Known rows, with every step that occurs:
fupu-fuso-mave-mudu-kasotof-lako: [ 1.97  0.42 -0.94  0.81  1.13  1.13 -0.01  1.84 -3.23 -0.66  1.13 -0.38
  1.86 -0.24  2.83 -3.73  1.39  3.06]
lako-fupu-fuso-mave-mudu: [-2.29  1.74  1.63 -2.17 -1.73  0.96 -0.19  2.02 -0.83 -1.88 -1.25 -0.20
  1.92 -0.66  2.00 -1.08 -2.67  2.65]
mudu-kasotof: [ 1.16 -0.49 -1.99 -2.34  0.29  0.13 -0.14 -1.67 -0.20  0.56  0.83 -0.18
 -1.80  1.04 -0.46  0.94  2.85  0.27]
lako-kasotof-fuso-mave: [ 1.53 -1.25 -1.29 -2.54 -1.38  0.09 -0.30 -0.35  0.76  0.60  0.20 -1.62
 -0.32 -0.04  0.32 -2.23 -0.50  1.55]
mave-mudu-fuso: [-2.02  0.92  2.72 -1.63  0.53  1.74 -0.14 -0.08  0.13  0.91 -0.96  0.47
  0.86 -1.67 -0.01 -3.27  0.18  1.60]
lako-fupu-seda-mudu: [-2.68  0.25  1.26  1.24 -0.69 -1.18  0.33  0.52  2.40 -0.82 -1.03  0.70
  0.05 -0.35 -2.41  5.19 -1.30 -2.84]
lako-fupu: [-1.89  0.55  1.16 -2.46 -1.69  0.06  0.26 -2.12  0.54 -0.43 -2.35 -0.85
 -0.13  0.85 -1.06  1.99  0.26 -1.08]
fupu-seda-mudu-kasotof-fuso-mave: [ 1.68 -1.04 -2.51  0.71  0.96 -2.11 -0.40  1.24  0.84  0.93  2.49  0.54
 -1.70  0.62 -0.77  2.39 -1.43 -0.48]
mave-mudu-kasotof: [ 0.41  0.16 -0.21 -2.99 -0.05  0.19 -0.72 -1.36  0.30  1.23  1.36 -0.06
 -0.56 -0.26 -0.09 -0.93  2.73  1.88]
seda-mudu-fuso-mave: [-0.62 -0.73  0.90  2.32  0.71  0.64  0.06  1.67  2.56 -0.30 -0.57  1.99
 -1.46 -1.66  0.87 -2.74 -1.48 -0.81]
seda-mudu-mave: [-0.10 -0.45 -1.81  0.69 -0.72  0.31  0.18 -0.11  2.12 -0.83  0.19  0.68
 -1.91 -1.16 -1.41 -0.17 -0.97 -2.35]
fuso-mave: [-0.03 -0.91 -0.77 -1.35 -0.62 -0.07 -0.56 -0.67 -0.69  0.07 -0.56 -0.58
 -0.82  0.11  0.84 -2.07  0.70  0.88]
fuso-mave-mudu-kasotof-lako-fupu: [ 1.56 -0.42  1.55  2.37 -0.61  0.44  0.01 -0.61 -1.04 -0.11  0.26  0.37
  1.34  0.79  2.04 -1.90  0.53 -0.06]
seda-mudu-fuso: [-1.65  0.24  1.24  0.59  0.98  0.64  0.38  0.30  2.95  0.21 -1.21  1.39
 -1.26 -1.61 -1.00 -0.60 -0.43 -1.37]
mudu-mave: [ 0.64 -0.38 -2.33 -0.57 -0.82  1.26  0.15 -0.96 -1.19 -0.76 -0.15 -0.40
 -1.03  0.14 -0.78 -1.16 -0.54 -0.89]
fupu-fuso-mave-mudu: [-1.38  1.21  0.00 -2.88 -0.59  0.88 -0.62  2.01 -1.72 -0.87 -0.16 -0.62
  1.40 -1.41  1.87 -3.32 -0.66  4.36]
lako-fupu-fuso-mave-mudu-kasotof: [-0.14  1.15  0.23 -1.12 -1.03  0.86 -0.09  2.15 -0.57 -1.86  0.73  0.74
  0.81  0.23  2.46 -0.42 -1.81  2.68]
mudu-fuso: [-0.98  0.31  0.87 -0.43  0.71  1.45  0.43 -0.33 -0.28  0.17 -1.28  0.18
 -0.43 -0.45 -0.25 -1.84  0.16 -0.01]
fuso-mave-mudu-kasotof-lako: [ 2.42 -0.95  0.09  1.45  0.73  0.42 -0.45 -0.54 -1.63  0.97  1.38 -0.04
  0.86 -0.15  2.02 -3.86  2.43  1.38]

Rows:
[ 1.96  0.32 -1.09  2.63  0.20  0.84  0.93  1.38 -2.58 -2.21 -0.42  0.01
  1.13  1.82  2.40  0.17 -0.60 -0.01] => mudu-kasotof-lako-fupu-fuso-mave
[ 0.01  2.00  1.07  0.06  0.27  1.09  0.74  0.57 -1.84 -1.15 -0.53 -0.48
  2.64  0.46  0.87  0.40  0.55  1.01] => mave-mudu-kasotof-lako-fupu-fuso
[-2.08 -0.19 -0.48  0.29  0.50 -1.27 -0.18  0.45  1.54  0.24 -0.08  0.27
 -0.49 -1.24 -2.54  3.24  0.62 -1.22] => fupu-seda-mudu
[-0.01 -0.72  0.58  1.38  0.67  1.51  0.02  0.85 -0.66 -0.26 -0.73  0.81
 -0.66 -0.34  1.42 -3.51 -1.14  0.58] => mudu-fuso-mave
[-1.72  0.51  3.17  6.68  1.52  0.30  1.44  1.77  0.76 -0.95 -1.84  1.43
  1.95 -0.68 -1.52  2.67 -2.01 -4.27] => kasotof-lako-fupu-seda-mudu-fuso
[-0.98  0.13  1.39  2.90  0.11 -0.17  0.75 -0.75 -2.43 -0.45 -2.01 -1.25
  2.39  1.12 -1.66  3.03 -0.01 -2.19] => kasotof-lako-fupu-seda
[ 1.36 -0.89 -0.62 -1.56 -0.33  0.23 -1.12 -0.23 -0.13  0.73  1.98  0.62
 -0.71 -0.17  1.66 -2.83  1.38  2.51] => fuso-mave-mudu-kasotof
[-0.56  0.43  0.33 -4.46 -1.05 -0.63 -0.96 -1.18 -0.65  1.71 -0.22 -1.81
  0.26 -0.46  0.42 -2.93 -0.81  2.88] => kasotof-fuso-mave-mudu
[ 0.25 -0.27 -1.35 -3.52 -0.93 -0.70 -0.54 -1.54 -1.13  1.05 -0.87 -2.03
 -0.96  0.80  0.20 -1.63 -0.63  1.32] => kasotof-fuso-mave
[ 0.25  0.31  1.71  2.74  0.62 -0.03  0.27  0.04 -1.87  0.09  0.79  0.11
  2.65  0.67 -0.85  2.34  0.90 -0.90] => mave-mudu-kasotof-lako-fupu-seda
[-0.18  0.51 -0.57 -0.06  0.05 -1.99  0.44  0.07  2.13  0.20  0.83  0.36
 -0.97  1.28 -2.47  6.49 -1.87 -2.63] => lako-fupu-seda-mudu-kasotof-fuso
[-0.90 -0.24  0.82 -2.45 -0.97  0.08 -1.08 -0.32 -0.46  0.67 -0.01 -0.53
  0.32 -1.23  1.15 -3.47  0.67  2.66] => fuso-mave-mudu
[ 2.63 -0.82 -2.81 -2.60 -0.01 -0.76 -0.47 -1.29 -0.73  1.15  1.17 -1.00
 -2.01  1.79  0.80 -0.76  0.22  1.29] => mudu-kasotof-fuso-mave
[ 1.24 -0.86 -1.28  4.04  2.17 -1.11  0.41  0.54 -0.04  0.47  1.51  0.63
  0.04 -0.12 -1.73  2.76  2.23 -2.28] => fupu-seda-mudu-kasotof-lako
[ 0.85  0.76 -0.71 -5.26 -0.05 -0.56 -0.66 -2.19 -0.24  2.27  1.03 -1.36
 -0.54  0.49 -0.81 -0.53  1.45  2.00] => mave-mudu-kasotof-fuso
[-0.47 -0.20 -0.03  2.18  0.11 -1.21  0.38  0.75  2.49 -0.84  0.98  1.72
 -1.00  0.52 -1.91  6.07 -0.69 -2.68] => lako-fupu-seda-mudu-kasotof
[-1.64  0.22  1.73  4.16  0.18 -1.14  0.85  0.08  0.87 -0.56 -1.67  0.04
  1.64 -0.23 -2.21  4.16 -0.47 -3.90] => kasotof-lako-fupu-seda-mudu
[ 1.99 -0.88 -2.41 -1.21  0.01 -1.53 -0.35 -0.32  2.40  1.11  1.61  0.03
 -2.84  0.60  0.17  0.12 -0.40 -0.49] => seda-mudu-kasotof-fuso-mave
[ 0.72 -0.22  0.55  2.85  0.11 -0.58  0.90 -1.27  2.48 -0.36 -0.51  0.53
 -0.50  0.74 -0.72  2.70  1.28 -3.90] => seda-mudu-kasotof-lako-fupu
